Known rows, with every way that one mark hangs from another:
[vulus garas [luvi doti]]: 40  -64  298  -41  269  28  -7  -54  -78  -171  169  87  109  32  -30  89  105  90  50  -309  -230  38  45  126  -421
[fugava doti]: -242  93  245  49  15  -25  -98  107  31  -412  0  112  26  -333  61  213  53  143  46  -223  -142  -47  -222  262  -174
[nekozu [padev [zetipes [rolip [doti zudop]]]]]: -278  31  165  71  13  55  -65  92  100  -667  -34  151  -23  -351  125  102  51  417  9  -220  -133  217  -96  236  -10
[fugava [doti [rolip zetipes]]]: -146  108  107  -80  22  -57  -104  134  126  -428  -159  205  99  -353  139  260  131  230  13  -222  -258  51  -268  145  -268
[nagip zetipes]: -276  144  212  19  113  -42  -183  159  6  -313  -66  96  2  -216  223  124  83  261  -41  -196  -211  80  -168  180  -128
[fugava [doti garas rolip zudop]]: 7  -27  118  10  -48  7  -3  143  145  -442  -172  136  68  -313  -128  89  58  -10  88  -173  -91  -166  -110  20  -291
[padev [zetipes [rolip [doti fugava garas]]]]: -223  103  174  9  -10  -54  -129  4  -49  -433  -118  241  117  -69  149  280  44  214  51  -293  -25  31  -30  -76  -175
[padev [zetipes [rolip [doti fugava zudop]]]]: -251  64  90  -56  -24  -7  -74  70  31  -579  -32  213  38  -101  78  198  50  238  59  -291  -55  70  -59  -23  -76
[doti fugava garas [rolip zetipes] zudop]: -2  20  -12  -160  7  -13  -50  137  35  -370  -255  205  107  -124  -59  94  84  -5  49  -227  -124  -94  57  -163  -351
[fugava [doti garas zudop]]: -77  -32  202  60  -13  -9  -23  147  92  -370  -98  114  45  -264  -157  135  23  -9  115  -189  -21  -207  -50  101  -224
[nekozu [padev zetipes]]: -249  43  227  124  26  106  -116  105  -56  -585  -21  85  -15  -353  207  12  46  332  -36  -240  -212  156  -99  457  -47
[doti zudop]: -178  35  189  -15  57  9  -58  150  15  -444  10  102  -4  -225  17  11  40  112  33  -229  -115  -20  -29  202  -107
[zetipes rolip]: -230  182  248  69  76  -69  -150  61  -19  -458  42  190  46  -296  226  179  62  253  -33  -221  -142  118  -166  204  -140
[luvi doti [vulus garas]]: 45  -69  297  -87  196  7  -3  -21  9  -231  119  96  98  10  35  30  81  60  -51  -249  -236  -40  41  105  -413
[luvi [doti garas rolip zudop] vulus]: 187  -131  123  -101  64  -19  131  54  177  -406  -53  115  75  -74  -76  -115  53  -46  -46  -222  -185  -138  54  -109  -474
[doti fugava]: -256  128  179  -32  17  -11  -122  76  -145  -367  -9  98  16  -149  76  126  33  55  26  -264  -125  -19  -69  129  -189
[zetipes [rolip [doti fugava garas zudop]]]: -176  68  120  -63  5  -85  -47  46  3  -370  -106  173  56  -106  -80  226  16  56  103  -224  32  -57  38  -195  -220
[zetipes [rolip [doti fugava]]]: -346  186  170  -67  21  -109  -129  1  -66  -404  2  184  41  -172  133  308  46  207  41  -265  -88  113  -129  -31  -168
[fugava [doti garas [rolip zetipes] zudop]]: 10  -21  63  -70  -3  -22  -29  172  193  -404  -250  196  114  -292  -60  181  100  81  70  -190  -136  -111  -107  -23  -331
[nekozu [padev [zetipes [rolip [doti garas]]]]]: -249  70  245  134  18  6  -119  21  0  -524  -115  180  63  -325  201  181  37  385  4  -232  -105  177  -69  178  -113
[nekozu [padev [zetipes [rolip doti]]]]: -349  117  225  100  21  15  -125  39  20  -616  -33  162  11  -368  271  192  56  487  -16  -240  -180  279  -167  304  -34
[nagip doti [zetipes rolip]]: -331  218  244  91  136  -74  -212  70  77  -316  -55  142  43  -189  253  292  83  370  15  -186  -166  186  -243  60  -105
[vulus garas [luvi [doti rolip]]]: 114  -51  220  -86  225  36  13  -43  -7  -235  92  108  143  -27  10  59  128  92  11  -288  -302  79  -10  46  -486
[vulus garas luvi]: -59  14  348  6  244  71  -127  -18  -179  -137  84  122  113  -72  58  49  119  136  46  -247  -193  24  57  170  -314
[dobafe padev]: -338  101  268  48  28  -41  -123  98  4  -347  23  55  -57  -424  186  39  50  264  19  -289  -206  116  -65  375  -76
[rolip [doti zudop]]: -255  38  194  -86  49  -37  -34  109  45  -391  -13  97  -2  -178  11  70  44  181  73  -265  -111  34  -16  81  -81
[dobafe [padev zetipes]]: -309  50  254  86  3  23  -138  106  27  -464  2  92  -31  -357  266  27  57  352  -1  -325  -219  131  -71  456  4
[vulus garas [luvi [doti fugava zudop]]]: 77  -125  148  -121  204  77  51  -18  -82  -214  137  70  84  113  -251  83  68  -82  98  -301  -131  -115  146  -61  -451
[rolip [doti fugava]]: -349  128  179  -111  8  -67  -91  40  -101  -321  -24  101  14  -126  56  201  46  130  80  -285  -120  41  -52  11  -151
[luvi vulus]: -145  58  295  -8  100  -4  -85  35  -48  -349  34  120  32  -160  206  -51  59  153  -68  -204  -205  -33  -33  190  -242

Rows:
-182  8  128  -101  -1  -41  -18  74  -35  -285  -120  109  30  -63  -154  127  8  -17  134  -253  4  -135  103  -158  -211 -> [rolip [doti fugava garas zudop]]
-220  84  230  -113  97  -113  -103  80  17  -207  -180  196  109  -146  145  208  93  241  75  -273  -135  51  17  -27  -231 -> [rolip [doti garas] zetipes]
-405  118  249  55  -1  -70  -142  37  100  -490  5  160  -21  -365  332  188  76  506  30  -332  -181  254  -127  293  15 -> [dobafe [padev [zetipes [rolip doti]]]]
93  -137  145  -182  129  55  68  14  -10  -281  80  77  61  115  -192  12  40  -112  3  -240  -137  -165  147  -78  -445 -> [luvi [doti fugava zudop] [vulus garas]]
-172  27  204  52  102  -12  -95  142  102  -211  -177  74  24  -81  -19  89  42  142  109  -179  -77  -60  -14  -57  -153 -> [nagip [doti garas zudop] zetipes]
94  -44  129  -145  174  39  3  -67  -91  -222  70  100  135  49  -82  116  112  -23  43  -300  -254  4  27  -88  -540 -> [vulus garas [luvi [doti fugava rolip]]]
-276  54  45  -231  52  -60  -57  119  10  -338  -125  161  27  -90  -32  203  73  162  101  -276  -115  17  21  -85  -170 -> [rolip [doti fugava zudop] zetipes]
-252  82  195  -70  2  -73  -90  25  -119  -223  -110  131  65  -65  -11  198  19  38  105  -275  -47  -70  34  -106  -238 -> [rolip [doti fugava garas]]
-72  -2  167  -121  72  -38  25  -15  -21  -354  92  81  30  -5  26  72  27  -11  -40  -265  -198  -94  -3  10  -395 -> [luvi [doti fugava] vulus]
-180  18  67  -188  47  -67  -46  105  4  -262  -206  182  71  -59  -92  190  53  66  130  -255  -45  -77  127  -196  -258 -> [rolip [doti fugava garas zudop] zetipes]
33  -52  274  21  189  -38  33  -31  -30  -230  81  108  96  -30  -20  47  61  39  65  -299  -172  -65  56  48  -442 -> [vulus [luvi [doti garas]]]
-141  5  246  52  60  11  -38  76  51  -279  -92  88  52  -82  -99  58  7  53  148  -240  -25  -85  53  11  -161 -> [nagip [doti garas zudop]]
114  -138  228  -122  188  32  69  31  82  -283  109  75  61  20  -103  -49  66  0  -27  -228  -185  -90  105  46  -386 -> [luvi [doti zudop] [vulus garas]]
-363  127  140  37  -28  16  -132  14  -52  -604  -51  147  6  -297  177  239  43  368  3  -256  -135  207  -130  173  -72 -> [nekozu [padev [zetipes [rolip [doti fugava]]]]]
194  -130  148  -163  141  51  91  34  125  -357  34  97  92  -13  -86  -81  94  4  -54  -217  -248  -47  50  -31  -455 -> [luvi [doti rolip zudop] [vulus garas]]
-341  134  116  -189  60  -93  -129  69  -65  -293  -106  175  60  -106  116  275  87  213  71  -288  -169  85  -44  -42  -190 -> [rolip [doti fugava] zetipes]
-296  127  241  35  39  -47  -136  36  41  -526  -2  231  75  -193  304  232  77  413  8  -305  -140  211  -163  162  -38 -> [padev [zetipes [rolip doti]]]
91  -122  120  -124  58  -20  102  30  37  -333  -5  100  53  70  -189  -12  -3  -165  8  -237  -69  -268  153  -141  -452 -> [luvi [doti fugava garas zudop] vulus]
-9  14  45  -79  -47  16  -23  109  -14  -403  -177  135  58  -154  -120  31  28  -98  53  -215  -68  -140  39  -119  -311 -> [doti fugava garas rolip zudop]
-254  41  127  -169  91  -71  -57  141  101  -358  -98  168  39  -161  52  146  94  269  75  -260  -162  89  -8  37  -128 -> [rolip [doti zudop] zetipes]
-53  98  135  -77  69  -62  -114  116  37  -330  -237  234  134  -219  170  115  121  170  -7  -224  -221  41  -50  19  -327 -> [doti garas [rolip zetipes]]
-253  100  184  -42  60  -74  -63  80  90  -474  16  167  9  -240  84  162  60  257  48  -231  -87  111  -90  32  -98 -> [zetipes [rolip [doti zudop]]]
-246  165  173  -5  80  -35  -161  109  102  -307  -148  85  40  -182  213  154  96  296  11  -192  -260  165  -242  33  -164 -> [nagip [doti rolip] zetipes]
-364  208  212  -3  111  -133  -197  90  66  -342  -71  161  29  -228  293  290  103  413  -21  -188  -177  212  -228  19  -105 -> [nagip [zetipes [rolip doti]]]
-98  5  122  -34  1  10  -43  117  -72  -343  -96  111  31  -101  -142  59  -2  -96  94  -240  2  -188  100  -47  -240 -> [doti fugava garas zudop]
-157  3  152  -136  87  -77  -35  125  93  -267  -183  184  88  -126  -2  128  81  183  106  -256  -86  -9  81  -64  -204 -> [rolip [doti garas zudop] zetipes]
20  31  17  -186  34  -94  1  66  66  -346  -173  197  134  -59  0  229  82  8  9  -293  -209  -24  -17  -151  -480 -> [luvi [doti fugava garas [rolip zetipes]]]
-243  115  271  77  124  -44  -166  93  37  -149  -161  88  65  -94  119  180  50  204  71  -193  -122  17  -92  -12  -176 -> [nagip [doti garas] zetipes]
-357  231  161  36  86  -72  -217  46  1  -315  -81  129  29  -114  171  346  62  269  43  -192  -121  122  -220  -67  -153 -> [nagip [doti fugava] [zetipes rolip]]
98  -27  113  -84  98  -33  53  -46  -43  -284  -25  116  119  2  -74  94  66  -79  53  -299  -195  -81  28  -158  -564 -> [vulus [luvi [doti fugava garas rolip]]]
-139  97  149  -23  -13  -18  -82  14  -40  -282  -178  117  89  -82  -15  160  32  -4  103  -253  -102  -39  -35  -144  -287 -> [nagip [doti fugava garas rolip]]
-278  49  109  -136  2  -26  -38  89  -35  -383  -31  99  -13  -99  -81  126  28  63  111  -273  -62  -32  20  -45  -123 -> [rolip [doti fugava zudop]]
10  -3  131  -15  9  15  -19  137  63  -420  -153  134  57  -227  -27  -19  55  15  28  -212  -118  -72  14  8  -269 -> [doti garas rolip zudop]
-429  132  163  1  -49  -67  -148  14  21  -482  -12  151  -20  -293  252  253  61  390  47  -338  -142  184  -89  159  -34 -> [dobafe [padev [zetipes [rolip [doti fugava]]]]]
